Each row was made from one walk, in order. Every step used is in the known rows, and no mark comes twice. Write each row's walk.
Known rows:
a/d/x/q/s: [ 1.44 -0.07 -1.09 -0.42 -0.18 -0.20 -0.23 -1.09 -2.56 -0.34  0.34  0.15
  1.10  0.09 -0.38 -0.01  1.40  0.58 -1.68  0.14 -0.02 -0.97  0.47]
m/s/r/a/d/x: [ 2.13 -1.68  0.72 -0.87  1.56 -0.59  2.52 -5.09 -5.02  0.51 -0.98  1.30
 -0.64 -0.85 -2.17 -1.74  1.85  0.46 -1.25  1.13  0.14 -1.89 -1.67]
r/x/m: [-1.09  0.80  0.06  0.55  0.43  1.31 -0.93 -1.47 -0.16  0.20 -1.48 -0.34
 -0.12  0.10 -2.01  0.27 -0.90 -0.75 -0.45 -0.94  0.25 -2.87 -1.26]
s/m/x/d: [-2.69  1.29 -0.14  0.54  0.19  0.65 -1.16  5.92  4.86 -1.38  0.49 -0.26
 -0.23  0.83  2.08  0.74  0.35  0.61  2.33 -1.11 -0.90  1.49 -0.10]
q/s/r/a: [ 1.00 -0.41  0.90  0.19  0.63 -0.92  2.17 -1.71 -3.70  1.73  0.65  0.16
 -0.57 -0.59  0.51 -1.61 -0.26  0.24 -1.13 -0.60  0.62 -0.27  3.16]
s/q/x/d/a: [ 0.00  1.96 -0.73  0.94 -0.09  1.61 -1.77  2.55  6.75 -0.39 -0.33  0.27
 -0.37  0.48  3.03 -0.82 -0.67 -0.05  3.64 -0.36 -1.09  3.66 -2.17]
a/d/x/q/s/r: [ 1.56 -0.48 -0.10 -0.63 -0.54 -0.67  0.93 -2.57 -3.96  0.14  0.03  0.23
  0.54 -0.30 -1.06 -0.79  0.99  0.30 -2.29  0.48 -0.06 -0.75  3.01]
q/x/m: [-2.72  0.87  0.36  0.82 -0.40  0.53 -1.47  2.05  2.00 -0.02  0.79 -1.47
 -0.69  0.55 -0.58 -0.71 -2.12 -0.93  0.39 -0.58 -0.16  0.57 -1.89]
m/s/q/x: [ 0.89 -1.06  0.18 -1.02 -2.38 -0.09 -0.30  1.26  4.13 -0.18  0.00  0.32
  0.25 -0.02  1.89  1.81 -1.05 -0.50  1.54  2.60  0.09  2.73 -1.12]
d/a: [ 0.04  0.99 -0.88  1.52  1.40  1.20 -0.66 -0.60  3.25  0.17 -0.29  0.27
 -0.08 -0.12  0.96 -2.70  0.50 -0.13  1.05 -2.58 -0.16 -0.10 -3.61]
x/m/s/r: [-0.52 -1.07  1.00  0.02 -0.64 -0.86  1.23 -1.11 -0.88 -0.06 -0.84 -0.29
 -0.61 -0.29 -2.20  1.70 -1.12 -0.73 -0.60  1.03  0.28  0.52  1.48]
m/x/q/s/r/a: [ 0.09 -0.95  0.70 -0.36  0.35 -2.10  0.55  1.25 -3.30  1.10  3.24 -0.65
 -0.43 -0.37  1.57  0.28 -0.46  0.57 -0.73  0.59  0.63  1.38  2.45]
m/x/q/s: [-0.63 -0.26 -0.58  0.06 -0.87 -1.00 -1.32  3.63  1.20 -0.28  2.42 -0.79
  0.53  0.30  2.11  1.60 -0.45  0.43 -0.24  0.08  0.26  1.60  0.83]
m/s/q/x/d: [-0.39  0.04  0.01 -0.54 -2.29  0.52 -0.88  2.94  5.09 -0.91 -0.97  0.50
 -0.37  0.25  2.02  2.13 -0.69 -0.37  2.83  1.94 -0.68  3.79 -0.15]
x/m: [-1.93  0.65  0.06  1.20  0.35  0.39 -0.60  0.85  0.78 -0.05 -0.22 -0.99
 -0.59  0.28 -1.20 -0.30 -1.31 -0.39 -0.23 -1.04  0.04 -0.84 -1.66]
a/d/x/m/s: [ 1.00 -0.64 -0.38 -0.26  1.02  0.00  0.44 -1.83 -1.66 -1.11 -1.44  0.22
  0.39  0.22 -3.09  1.81  0.77  0.22 -0.83  1.76 -0.18 -1.45 -2.98]
q/x/m/s: [-1.55 -0.48  0.26 -0.12 -0.99 -0.28 -0.88  1.48  1.63 -0.49  0.40 -0.86
 -0.14  0.39 -0.86  1.83 -1.55 -0.94  0.63  1.09  0.10  1.66 -1.49]
d/x/m/s/q: [ 1.04 -1.28  0.33 -0.70 -0.85 -0.06  0.30  0.07  0.83 -1.23 -1.60  0.11
  0.35  0.29 -1.75  3.37 -0.67  0.34 -0.17  3.46 -0.11  0.48 -0.27]
q/s/r/x: [ 1.22  0.12  0.64 -0.28 -0.85  0.73  1.30 -2.98 -1.77  1.19 -1.52  0.76
  0.46 -0.51 -0.43 -0.21 -0.24 -0.59 -1.43 -0.53  0.41 -1.78  4.33]
a/d: [ 0.44  0.76 -0.76  0.76  0.97  0.68  0.09 -1.44  0.76  0.38 -0.48  0.28
 -0.11 -0.15  0.17 -2.05  0.72 -0.09  0.05 -1.31 -0.07 -1.63 -3.88]
s/r: [-1.45  0.01  0.93  0.76 -0.56  0.47  0.89 -1.24  0.53  0.70 -0.73  0.00
 -1.08 -0.58 -0.42 -2.91 -0.47 -0.71 -0.67 -1.72 -0.08 -0.70  0.55]
r/a/d/x: [ 1.00  0.17 -0.22  0.30  2.68  0.64  0.73 -3.15 -3.39  0.43 -0.35  0.55
 -0.65 -0.30 -1.22 -3.66  1.72  0.76 -0.82 -0.84 -0.09 -3.25 -4.80]
r/x: [-0.63  0.63 -0.03  0.30 -0.20  1.79 -0.67 -2.12  1.02  0.51 -1.74  0.55
 -0.13 -0.31 -0.54 -1.82  0.27 -0.81 -0.34 -1.88  0.20 -3.06 -1.70]

Which walk is each row?
[-0.72 -0.73  0.05  0.27 -0.26 -0.43 -0.04  0.42  0.47 -0.52 -0.64 -0.34
 -0.07  0.11 -1.49  2.31 -0.75 -0.49  0.07  0.69  0.29  0.26 -1.10]
x/m/s
[-1.32 -0.34  0.59 -0.48 -1.43  0.45 -0.54 -3.26 -1.43  0.81 -0.92  0.25
 -0.58 -0.81 -1.07 -1.99  0.10 -1.19 -1.04 -1.56  0.37 -2.06  1.80]
s/r/x/q
[ 0.13 -1.17  0.91 -0.66 -0.13 -1.12  1.02 -1.91 -5.46  0.76  0.96 -0.08
 -0.42 -0.57 -0.67 -1.90  0.40  0.49 -2.24 -0.16  0.38 -0.72  4.02]
d/x/q/s/r/a
[-1.39 -0.85  1.30 -0.33 -1.33 -0.75  0.34  0.14  0.14  0.01  0.19 -0.78
 -0.78 -0.05 -1.57  1.23 -1.98 -1.24  0.02  1.48  0.09  1.98  1.13]
q/x/m/s/r
[ 1.22  0.31 -0.47  0.57  2.49 -0.04  0.67 -2.29 -2.47  1.24  0.47  0.42
 -0.62 -0.41  0.26 -2.77  1.02  0.42  0.08 -1.13  0.35 -2.15 -4.67]
r/a/d
[ 0.85 -0.06 -0.68 -1.57 -1.66 -0.30 -0.81  0.52 -0.81  0.13  0.34  0.38
  2.08  0.21  1.23  2.69  0.63 -0.06 -0.44 -0.20  0.80 -0.95  5.05]
r/x/q/s/m
[-2.50 -0.18 -0.28  0.35 -0.50 -0.33 -2.07  2.92  2.39 -0.50  2.01 -0.92
 -0.60  0.06  1.29 -0.60 -0.32 -0.07  0.38 -1.06  0.00  0.60 -2.58]
m/x/q
[-2.08  2.23 -0.73  1.59  0.62  1.86 -2.00  2.21  5.46 -0.46 -0.17 -0.04
 -0.81  0.38  1.76 -2.82 -0.05 -0.52  2.94 -2.76 -1.14  2.42 -2.89]
q/x/d/a
[ 0.71  1.85 -1.23  0.66  1.39  0.21 -0.78  5.85  4.97 -1.12  1.15  0.19
  1.34  1.10  3.64  2.54  0.82  1.27  2.92 -0.66 -0.77  3.33  1.69]
q/s/m/x/d/a
[-0.59 -0.63  0.35 -0.14 -1.26 -1.46 -0.07  2.15 -0.23  0.20  2.29 -0.74
  0.02 -0.13  1.49  0.93 -0.82  0.10 -0.80  0.40  0.22  1.86  3.33]
m/x/q/s/r
[ 0.39 -0.04 -0.64 -0.61 -1.37  0.28 -1.02 -1.23 -1.19  0.50 -0.18  0.24
  1.10 -0.22  0.51  1.09  0.33 -0.48 -0.96 -0.79  0.67 -1.44  2.51]
r/x/q/s
[ 0.72  0.28 -0.36 -0.32 -0.75 -0.23  0.63  2.53  1.09  0.05  0.40  0.13
  1.55  0.50  1.87  1.40  0.12  0.44 -0.04 -0.36  0.33  0.51  3.81]
q/s/m
[-0.27  0.32  0.23 -0.08 -1.67  0.72 -0.92  1.75  4.30  0.28  0.36 -0.27
 -0.26  0.14  2.11 -0.82 -1.54 -0.39  1.24  0.92 -0.17  1.73 -1.60]
s/q/x
[ 1.79 -0.14 -1.05 -1.39 -0.36 -0.75  0.04  0.63 -2.04 -0.69  0.77  0.24
  2.08  0.53  0.50  1.53  1.79  1.03 -1.09  0.77  0.09 -0.58  2.75]
a/d/x/q/s/m
[-0.77 -1.22  1.57 -0.51  0.16 -1.52  0.96 -0.91 -2.82  0.81  1.17 -0.70
 -1.24 -0.28 -1.40  0.50 -1.71 -0.76  0.06  1.56  0.50  1.41  0.20]
q/x/m/s/r/a
[-2.17 -0.23 -0.31 -0.57 -0.62 -0.88 -1.78  4.71  2.84 -0.87  2.50 -0.81
  0.43  0.47  2.12  1.03  0.11  0.34  0.89 -0.44  0.11  1.03 -0.25]
s/m/x/q
[ 0.13  0.57 -0.46  0.47  1.14  1.41  0.15 -2.21 -0.38 -0.37 -1.32  0.44
 -0.09 -0.05 -1.30 -2.85  1.41  0.23 -0.89 -0.94 -0.50 -2.70 -3.87]
a/d/x
[-1.18  1.96 -0.95  1.02  1.88  0.90 -1.44  5.20  5.92 -1.36  0.70  0.13
  0.20  0.85  2.81  0.41  0.84  0.87  3.45 -1.70 -1.05  2.30 -1.78]
s/m/x/d/a
[ 1.05 -0.24  0.78  0.07  2.15  0.21  1.93 -4.46 -4.70  0.95 -0.62  0.62
 -1.19 -0.71 -1.95 -4.22  1.32  0.51 -1.49 -0.55 -0.15 -3.00 -2.21]
s/r/a/d/x
[ 0.08 -1.47  1.28 -0.17  0.98 -1.60  1.76 -2.04 -3.93  0.80  0.15 -0.21
 -1.11 -0.53 -2.10  0.84 -0.87 -0.23 -0.52  1.12  0.68  0.02  0.60]
x/m/s/r/a
[ 2.01 -1.14  0.58 -0.39  2.01 -1.80  2.28 -3.55 -5.45  1.00  0.16  0.20
 -0.61 -0.51 -2.15  1.25  0.11  0.05 -0.38  1.88  0.64 -0.65 -1.28]
x/m/s/r/a/d
[ 1.73 -1.26 -0.06 -0.65 -1.51 -0.22  0.50  0.11  2.92 -0.25 -1.12  0.84
  0.38 -0.28  1.19  2.23 -0.14 -0.02  0.92  2.12  0.29  1.33 -0.67]
m/s/q
[-0.43 -0.19 -0.68  0.06 -1.45 -0.67 -0.78  1.22 -0.19  0.17  1.08 -0.39
  0.62 -0.04  1.26  0.53 -0.12 -0.10 -0.70 -0.94  0.47  0.72  2.31]
x/q/s
[ 1.54  1.81 -0.30  0.74  0.73  1.52  0.52 -2.23  0.75  0.52 -2.17  1.29
  0.28 -0.23  0.42 -0.34  0.75 -0.24  1.00 -1.76 -0.49  0.21  3.62]
q/s/r/x/d/a
[ 2.92 -0.34  0.52 -0.27  1.96 -0.48  2.64 -3.79 -5.90  1.13 -0.10  0.73
 -0.05 -0.48 -1.09 -2.15  1.20  0.95 -2.02  0.57  0.15 -1.95  1.42]
q/s/r/a/d/x
[-0.49 -0.11 -0.79 -0.06  0.22  0.45 -1.05 -1.70 -1.19 -0.57 -0.23  0.05
 -0.03 -0.12 -1.16 -2.27  1.58  0.11 -1.08 -0.97 -0.30 -2.04 -3.11]
a/d/x/q
[ 1.31 -0.99  0.02 -0.44 -1.00 -0.80  0.28  0.87  1.84 -0.52 -0.79 -0.07
  0.33  0.16 -0.21  4.33 -1.33  0.02  0.83  3.13  0.36  1.48 -0.30]
x/m/s/q
[ 1.11  0.63 -0.81 -0.04 -0.68  0.71 -1.13  2.22  6.39 -0.88 -0.76  0.90
  0.09  0.27  2.73  1.71 -0.13 -0.11  3.95  1.39 -0.81  4.69 -1.81]
m/s/q/x/d/a
[-0.15  0.76 -0.36  0.70  1.68  0.84 -0.10 -1.43 -1.47 -0.61 -1.01 -0.44
 -0.13  0.38 -2.78 -0.89  0.18  0.28 -1.08  0.00 -0.46 -2.46 -3.46]
a/d/x/m
[ 0.99  0.45  0.79  0.00 -0.28  0.19  1.09 -2.40 -2.92  0.90 -1.22 -0.15
  0.46 -0.10 -1.91  1.74 -1.38 -0.63 -1.60  0.53  0.47 -1.63  4.70]
q/s/r/x/m
[ 0.66 -0.03  0.95  0.29  2.83 -0.29  1.73 -3.85 -5.88  0.74 -0.28 -0.29
 -1.14 -0.26 -3.37 -2.31  0.14  0.51 -1.59  0.47 -0.05 -2.77 -1.74]
s/r/a/d/x/m
[-2.47 -0.39 -0.06  0.16 -0.94  0.71 -1.49 -0.14  0.18 -0.79 -0.24 -0.33
 -0.51 -0.16 -0.96 -2.71  0.61 -0.18 -1.17 -1.69 -0.26 -1.38 -1.18]
d/x/q
[-0.86  1.22 -0.39  0.17 -0.04  0.03 -0.36  6.56  3.47 -1.17  0.88 -0.16
  0.86  1.04  2.94  3.03  0.11  1.03  1.84 -0.11 -0.63  2.54  3.28]
q/s/m/x/d
[-0.25 -0.49 -0.38 -1.22 -1.52 -0.49 -0.48  2.05 -0.73 -0.93  0.78 -0.19
  1.59  0.49  0.65  1.21  0.86  0.66 -1.17  0.00  0.13  0.03  4.57]
d/x/q/s/m
